Each row was made from one small tree. Brackets hold a mark, then the marks that hang from it, in the order of their numbers. Every link used is in the known rows. Write each row's tree.
Known rows:
(J177 J181 (J497 J806) (J900 J49 (J940 J799))): [  8.3  21.7   1.5 -21.4  13.5 -10.2   4.5  40.3  -0.2 -13.7  19.7  25.5
  21.7  10.6 -42.2  -1.8 -19.4  48.6  18.4 -40.1 -14.7  16.1  17.4  39.7]
(J49 J900): [ -5.5  -6.6 -34.3  13.2   2.9   2.7   2.9   4.5   8.4   0.4  20.5  -2.5
  17.2  15.7 -22.3  12.5  -8.8   6.2 -12.1   6.2  -3.7  -1.2   1.4   1.2]
(J177 (J181 J113) J900): [ -7.5  13.4  -2.9 -20.8  13.9  14.7   9.3   5.9   5.0  -9.4  18.4  -8.7
  19.5  13.7 -34.3   4.5 -24.4  36.7  15.0 -18.9   0.6   5.3  15.0  19.8]
(J534 (J497 (J49 (J900 J113)) (J177 J181) J806)): [ -9.1  15.0 -33.7   6.4  10.8   7.4   9.0  25.1 -10.6 -74.4  22.4  13.1
  29.9  33.3 -19.7  -2.2 -11.6  -4.8  -6.6   6.6  -9.5  11.1  65.0   9.0]
(J806 (J497 J49)): [ -6.9  -8.7 -29.9   9.4   8.1   9.0   3.2  21.1  -1.5 -35.9   0.3 -27.8
  21.1  -5.2 -11.6   4.7  -1.6   8.8  -3.0  14.0   5.6   8.2  47.4 -15.6]
(J177 J497): [  0.6   8.3 -13.1   6.5   6.5  12.2   6.1  25.0   2.5  -5.4  10.4  -3.6
   9.2  -0.7 -27.1   4.1 -10.3   0.7  -2.5 -16.5  -7.8   8.3  18.2   4.0]
(J534 (J497 J49 (J177 (J900 J113 J940)) J806)): [ -7.0  17.1 -20.4   7.5   9.9   8.5   4.1  36.9 -14.8 -78.4  22.0  18.7
  28.4  22.5 -16.6 -12.4  -4.2  -8.5  14.4  -2.6 -10.2   9.6  62.3   6.9]
(J534 J497): [-14.4   5.7 -25.9   6.6   0.1  14.6   8.9   8.6  -0.3 -31.4  13.3   7.6
   8.1   6.3 -15.3  -0.3  -5.2 -18.1  10.8  -3.9  10.9   3.9  28.6  -2.8]
(J534 (J497 J49 J177 J806)): [-10.0  13.5 -25.7  10.0   8.0  16.8   9.6  32.8 -11.1 -80.2  17.3   9.0
  26.5  24.8 -15.8  -7.3  -4.7 -19.4  -1.8   5.4  -2.2  11.5  69.6   1.7]
(J49 J497 (J900 J113)): [ -0.6  -6.3 -57.4  19.7  15.2 -15.1   5.8  16.2   4.2  15.6  11.5  -0.7
  17.5  31.1 -15.9  12.4  -7.9  14.8 -12.4   1.2 -17.8   1.9  -1.0   7.6]
(J534 (J497 J49 (J806 (J900 (J177 (J181 J113)))))): [-14.1   6.7 -24.0  -7.6  14.7  11.5  16.9  21.3  -6.5 -67.5  16.7  25.8
  27.6  15.8 -17.2  -2.2 -20.3   1.9  11.4   4.0   5.1  14.5  53.9   3.5]
(J177 (J181 J113) (J497 J49)): [ -1.2  16.8  -5.4 -14.6  21.3  19.8  16.2  28.1   6.1 -27.9   8.4  -6.7
  16.7   5.5 -39.6  11.8 -32.1  17.2  -4.6 -14.9  -4.0  17.8  53.5  14.0]
(J900 J49 J113 (J177 (J497 J534)) J806 J940): [ 41.3  -0.2 -16.1  -3.7  15.5 -30.0 -20.4  55.8   0.1 -16.8   4.1  73.9
  37.7   2.9  24.6   6.3 -34.3  43.7  79.2 -33.3   0.5  13.9 -11.8 -24.9]
(J181 J113): [-10.0  -1.5 -13.9  -5.7  13.8  25.7  14.1  15.5   1.5 -18.7   7.0   0.7
   5.1  -0.4 -10.0   7.3 -23.0  -4.8  18.4  -7.2   5.6   1.8   5.7 -11.4]
(J900 J177 (J806 (J497 J49 J534)) (J940 J799)): [ 14.9  -6.3 -11.5  -2.0   3.2  -4.4 -18.7  38.9  -5.4 -46.4   0.6  32.2
  51.3  -2.8   9.3  -5.1 -17.3  16.7  47.1  -0.7   7.3  23.5  15.1 -34.7]
(J497 J49): [ -1.4  -1.7 -17.7   5.3   2.2  18.9   2.4  25.5   4.3 -26.2  12.3 -16.5
  20.0   8.6 -25.4   9.3 -10.5   6.2  -1.5  11.1  12.1   7.8  48.3  -4.8]
(J900 J49 J113 (J177 J497) (J940 J799)): [  7.1  -9.7  -6.3   0.1  26.6  -6.9 -18.5  40.5 -11.4   3.8   3.2  60.6
  16.1  -9.3  14.9   8.9 -34.5  24.6  60.9 -20.6  -7.4  12.2 -34.1 -15.7]
(J177 J181 (J497 (J806 (J900 (J940 J799))))): [  1.0  19.8  -9.2 -16.1   4.6   4.0   8.2  19.8  -8.5 -19.3  15.7   9.3
  15.0   0.9 -40.1  -1.5 -21.6  29.9   2.4 -18.5  -8.7  19.0  23.4  19.9]
(J534 (J497 (J177 (J181 J113) (J900 J940)) J806)): [-11.0  23.4 -17.4  -3.5  11.8  11.2   8.6  21.9 -12.7 -67.9  21.8  19.2
  21.3  20.0 -18.8 -12.4 -11.0  -6.5  17.8 -14.1  -6.3  10.1  45.9  12.1]
(J900 J49 J177): [  3.5 -16.5 -19.3   3.9  22.5   1.9  -8.0  22.9   6.9   0.6   6.4  26.4
  26.4  12.5  11.5  17.7 -27.5  27.8  29.4  -5.0  15.7   7.0  -8.1 -11.9]
(J497 (J177 J181 J900) J534 J806): [  6.9  23.2 -18.8  -1.6   4.7  17.2   9.2  34.5 -16.4 -53.7  15.7   6.9
  43.5  39.7 -18.0 -21.8  -5.3  37.0 -12.6 -14.3 -10.3  19.7  41.7   0.0]
(J177 (J497 J49)): [  1.7   7.3 -11.7   7.3   9.9  14.2   7.0  35.5   4.7 -20.9  10.2  -7.4
  17.6   3.3 -32.5   7.0 -11.8   2.4  -9.3  -7.1  -7.0  12.0  45.3   5.6]
(J49 (J900 J806)): [  9.9  -2.7 -33.6   7.8  -5.3 -10.5  -1.1  12.0  13.0 -12.0  21.6   3.3
  30.4  21.9 -18.3  13.6  -9.6  12.3   1.0   1.6  -3.5  -1.2   3.5   0.6]
(J49 (J497 (J177 J181) J534 (J806 (J900 J940)))): [  7.2  14.8 -41.0  10.3  13.9   1.3   9.2  30.3 -14.1 -28.7   1.2   4.1
  32.8  27.9 -15.1 -12.8  -6.1  28.6 -12.1  -4.5  -5.7  25.0  40.9  -2.9]
(J900 J177 J806): [ 17.2  -3.2 -14.8  -3.3  -0.7  -4.3 -15.3  21.9   6.2 -21.2  16.5  18.0
  42.6  18.7   3.9   8.4 -23.2  18.8  40.9  -7.3  10.4   7.8   0.0 -14.5]
(J900 J49): [  5.4  -8.7 -22.8   4.3   8.3   3.3   1.8  22.5   8.6   0.3   4.5   5.9
  10.6   5.7  -4.2  16.2 -14.2  22.2  16.0  -6.4  16.9   0.8   5.3  -4.7]
(J534 (J497 J49 (J177 J181))): [-12.2  15.1 -19.9   9.6  10.8  21.2   4.0  15.6  -5.3 -63.1  12.0  -5.3
  25.9  18.2 -20.5   1.2 -10.4 -12.4  -3.9   8.8   5.1  13.0  70.7   0.0]

Which tree is each row?
[  9.7  -6.0 -41.2  11.0  -1.9 -12.1   2.9  15.1  10.3 -21.8  11.9   2.2
  36.8  18.2 -11.0   7.8  -4.2  17.9  -5.9   4.2  -5.6   3.0  11.4 -11.2]
(J49 (J900 (J806 (J497 J534))))
[ -0.2  20.2  -3.5   4.9   9.5  13.7 -13.9  10.6  -9.8 -26.6  18.5 -14.5
  26.2  12.1 -24.6  -3.3 -11.2  20.7  11.6  -6.6  -5.1   9.5  30.3   6.6]
(J497 (J177 J181 (J900 J940)))
[ 11.5  25.7   3.9 -24.3  14.5  -2.3  10.4  27.9  10.4 -23.2  17.4   4.5
  33.6  16.8 -39.6   4.1 -27.0  40.7  17.5 -38.0 -18.2  10.9  25.7  30.3]
(J177 (J181 J113) J497 (J900 J806))
[  7.1  -7.0 -25.3   7.8   7.6   0.1  -3.8  26.6  11.9 -31.5  19.5   4.1
  43.3  24.8 -18.1  15.7 -18.0  15.1  -0.2  13.9   1.4   8.3  37.5  -3.5]
(J497 (J49 (J900 J177 J806)))
[ 12.6  -9.8 -39.1  -1.2  30.9 -11.7  -3.3  28.5  -1.3  13.0  -3.5  34.6
  29.9  28.9  17.1  14.4 -35.1  57.9  31.2 -14.5   7.8  15.2  -7.9 -12.2]
(J900 (J49 (J497 J534)) J113 (J177 J181))
[ 16.3  -0.1 -34.9   4.2  12.8 -17.0  -1.2  42.8   3.9  -3.1   5.6  24.9
   5.9   3.6  -8.5   5.9 -11.2  21.0  34.1 -19.3  14.0   9.8  16.7   5.5]
(J900 (J49 (J497 J806)) J940)
[ 17.8  15.5 -24.2  13.3   7.8  10.9  -3.0  34.0  -1.3 -60.3   8.2   4.1
  56.6  30.9 -19.1  -1.4 -13.1  25.5 -18.0  11.6  -1.8  24.7  72.8 -18.3]
(J497 (J49 (J900 J806 J940)) (J177 J181) J534)
[  1.4  16.3 -12.1 -21.8  21.8   4.9  21.1  26.0  -2.1 -27.5  10.3  16.5
  15.4   5.7 -29.4   6.2 -33.4  34.7   5.2 -23.5  -9.3  16.0  26.6  18.5]
(J177 (J181 J113) (J497 (J806 (J900 J49))))
[ 13.7  21.3 -12.1 -16.8  15.1  -5.0  18.8  43.8   5.0 -16.9  13.7  22.6
  33.3  27.8 -35.5  -5.6 -16.1  62.3  -5.3 -40.5 -11.9  18.7  31.8  29.8]
(J177 J181 (J497 J534 J806) (J900 J49))
[ 18.6  -4.0 -50.0  13.7  15.6 -34.4 -13.3  27.3   5.6   3.5  16.4  30.8
  35.9  28.7  -2.1  10.3 -19.0  22.0  28.7  -7.9 -15.0   8.5  -7.5  -0.2]
(J49 J497 (J900 J113 J177 J806 J940))
[  5.9  16.9 -38.7   8.4  14.0   3.2  12.5  37.1  -8.3 -26.6   5.9  -4.3
  36.2  44.2 -20.1 -13.7  -2.0  29.7 -19.4 -14.0 -11.4  20.9  41.8   9.6]
(J49 (J497 (J177 J181 J900) J534 J806))
[  3.0  10.5 -19.7   9.4   7.9  18.2   1.0  45.4 -14.4 -73.5  18.9  -8.9
  35.0  29.9 -17.4  -4.6  -7.4   2.4  -9.2  12.0  -7.9  13.0  68.3  -0.3]
(J497 J49 J177 J806)
[-12.9   7.5 -29.9   0.2   0.4   6.5  14.9  12.5  -8.7 -47.9  17.2  21.3
  14.4   9.2 -15.0  -7.2  -5.8  -5.7  10.9  -2.2   4.3   6.7  29.6   2.2]
(J534 (J497 (J806 J900)))
[  0.9   0.6 -19.0  -6.1   0.8   4.2   4.2  35.5 -17.2 -48.1  17.7  17.4
  23.7   3.6 -20.2  -4.2 -14.3  23.6  17.8  11.1  -1.9  11.9  33.7  -3.0]
(J497 J49 (J806 (J900 J113 (J940 J799))))
[-12.5   4.9 -26.7  -8.4  15.0   4.4  16.6  14.9  -6.1 -50.2  14.1  35.4
  20.1  12.8  -6.9  -1.1 -21.0   6.6  20.9  -6.1   6.5   9.8  26.0   3.1]
(J534 (J497 (J806 (J900 J49 (J177 (J181 J113))))))
[  4.4  -4.1 -33.0   8.5  20.3  -5.7   3.7  11.2 -10.6  -3.7  -5.4  12.0
  26.7   7.4   4.2   8.0 -18.8  51.3   9.6   6.4  -1.4  10.4   3.3 -14.5]
(J806 (J900 (J49 (J497 (J177 J181) J534)) J113))
[ -3.8  -5.4 -11.1   5.0  12.2   4.5 -12.7  -0.2  -9.2  -6.5  12.2  21.7
  23.8 -17.1  -4.7   1.9 -21.5  23.2  34.1   8.2   8.8  11.5  -5.4 -19.2]
(J806 (J900 J177 J940))
[ -4.1   6.9 -27.3   3.3   6.7   0.8   1.8  17.1   6.6 -49.9  19.7  21.1
  30.6  16.8 -21.1   6.1 -15.8  -5.5  13.2   2.9   8.1  11.5  51.9   2.6]
(J534 (J497 (J49 (J900 (J177 J181) J806 J940))))
[ 13.1   3.7 -44.1  21.5  11.0 -23.3 -11.5  29.2  -5.8 -14.5   9.8  12.9
  35.3  30.1  -6.7   5.4  -8.2   8.9   8.4   1.0 -27.8   8.7   1.6  -0.7]
(J49 (J497 J177) (J900 J113 J806 (J940 J799)))
[  1.2   5.6 -12.6  -3.1  17.2  15.0  -1.0  17.7   0.6  -5.0   9.5  16.9
  30.9  13.4 -14.2   2.9 -28.4  26.4   6.9 -15.4   2.9  21.1  13.1  -7.2]
(J900 (J177 J181 (J497 J534)))
[ 12.1  10.9 -14.2  -2.1  15.4  -3.6  19.2  55.3   3.7 -20.2  11.2  30.1
  32.6  23.0 -23.3  -9.3  -5.6  41.3  -3.4 -36.8 -18.6  12.9  20.3  17.3]
(J177 (J497 J534 J806) (J900 J49))
[  6.8  18.4 -13.5  -5.7   8.5  18.5  13.8  31.0   4.7 -21.7   5.1  -4.5
  26.4  12.7 -40.3   2.4 -19.3  29.6 -20.5 -14.2   1.8  24.8  60.9   4.4]
(J177 J181 (J497 J49 J534))
[ -0.6 -12.3 -36.1  20.0  25.2  -2.2   2.9  14.5 -21.8 -37.2 -18.8   7.5
  37.8  -8.4  26.0  -2.5  -6.9  46.8   4.0  18.1 -10.3  12.2  13.0 -44.2]
(J806 (J497 J177 J534) (J900 J49 J113))
[ -1.9   8.6 -21.3  14.7  15.5  15.7  -4.8  16.8  -1.2 -45.8  16.9 -22.7
  40.1  29.2 -28.1  12.5 -16.0  14.0 -27.4  21.9  -8.1  12.9  64.3   2.8]
(J497 (J49 J900) (J177 J181))
[ -6.7   5.8 -30.8  -0.5   3.8  -2.4  10.2  19.1 -10.8 -45.5  15.6  35.7
  10.8   3.6  -6.9  -5.7  -9.9   2.0  29.2  -6.9   5.1   5.4  22.7  -0.6]
(J534 (J497 (J806 (J900 J49 J113 J940))))
[ -9.7   0.2   1.9 -14.6  15.9  19.4 -13.0  10.9  -8.4  -9.4  12.2  28.8
  17.2  -7.6  -9.3   3.3 -36.8   9.7  46.4  -8.8  11.4  18.2 -12.3 -11.8]
(J900 (J177 (J181 J113)) (J940 J799))
[ 29.2   7.5 -25.7   5.9  -4.1 -13.9 -18.1  42.2 -14.1 -55.0   2.1  15.8
  34.5  -5.4  10.2  -7.7  -8.7  21.3  53.3  -4.5  -1.9  11.0  33.4 -37.1]
(J900 J113 (J806 (J497 J49 J177 J534)) J940)
[ -0.4  -2.3 -19.3  -7.9  11.8   6.5 -13.7   5.1  -9.9   3.0  16.1  14.8
  18.8  12.3   2.0   9.3 -34.5  33.3  39.1  -6.2   5.3   6.8 -13.5 -12.1]
(J900 J113 (J177 J181))
[ 13.6  -2.1 -33.4  10.6  -0.5   8.6  11.4  36.2  11.2 -37.4   7.9   8.3
  47.1  28.0 -18.9   2.9  -7.5  21.7 -19.9   9.6   5.0  15.7  50.1 -19.0]
(J497 (J49 (J900 J806)) J534)
[ -7.3 -11.3 -36.4   8.2  15.9  -0.4  -0.6  14.6  -1.7 -30.8   5.8 -15.8
  29.5   4.9  -9.0   9.6 -11.5  22.6  -2.9  16.2  -2.9   8.7  36.4 -12.7]
(J806 (J497 (J49 (J900 J113 (J177 J181)))))
[  0.7   7.2 -13.2  -9.4  15.4   7.2  -2.5  21.4  -2.2 -12.8  19.6  16.8
  26.2  16.2 -18.2   4.0 -30.0  24.0  13.7 -17.3  -1.5  17.2  12.7   7.8]
(J900 (J177 J181 (J497 J806)))
[  2.8  -6.7 -59.9  16.2  20.9 -11.6  14.2  33.2   4.4  -6.7  12.3  27.1
  41.8  48.8 -10.1  -1.3  -9.5  22.0 -23.8  -4.6 -14.1  17.9  10.2   2.1]
(J49 (J497 J534 J806) (J900 J177))
[  7.7  -4.2 -26.3  10.8  19.0  -9.2 -12.4  38.1 -14.4   0.4  -4.9  27.0
   7.8   1.8   9.3   6.7 -16.2  19.0  41.0  -9.8  -5.0   8.4 -12.7 -11.5]
(J900 (J49 (J497 J177)) J113 (J940 J799))
[ 13.4  -9.1 -44.5   9.4  16.2  -9.4   7.2  36.4  -0.5  10.7  -7.2  19.1
  13.4  19.4  10.3  10.0 -14.6  38.0  18.8 -12.8   4.0   5.4  -2.5 -14.0]
(J900 (J49 (J497 J534)) J113)
[ -2.8  17.9  -6.8 -15.4  17.9  17.5  14.7  17.7   3.7 -12.2   8.8  -2.5
   8.2   1.8 -34.4   9.6 -30.9  15.7   2.3 -23.8  -4.8  13.7  26.7  12.9]
(J177 (J181 J113) J497)
[  3.7  17.4 -18.1  -1.1   7.5  17.0   0.8  37.7 -13.7 -71.1  20.2 -14.3
  35.3  33.1 -26.3  -1.7 -14.7  17.0 -10.6   9.4  -3.0  17.0  76.0   8.4]
(J497 J49 (J177 J181) J806)
[  8.7   4.3 -30.0  -1.5  -3.5  18.9  20.3  51.5  -4.2 -54.2  11.0  13.3
  33.4  27.3 -19.9 -12.1  -5.2  19.9 -12.6  -0.4   9.4  19.7  60.2 -12.4]
(J497 J49 J534 J806)
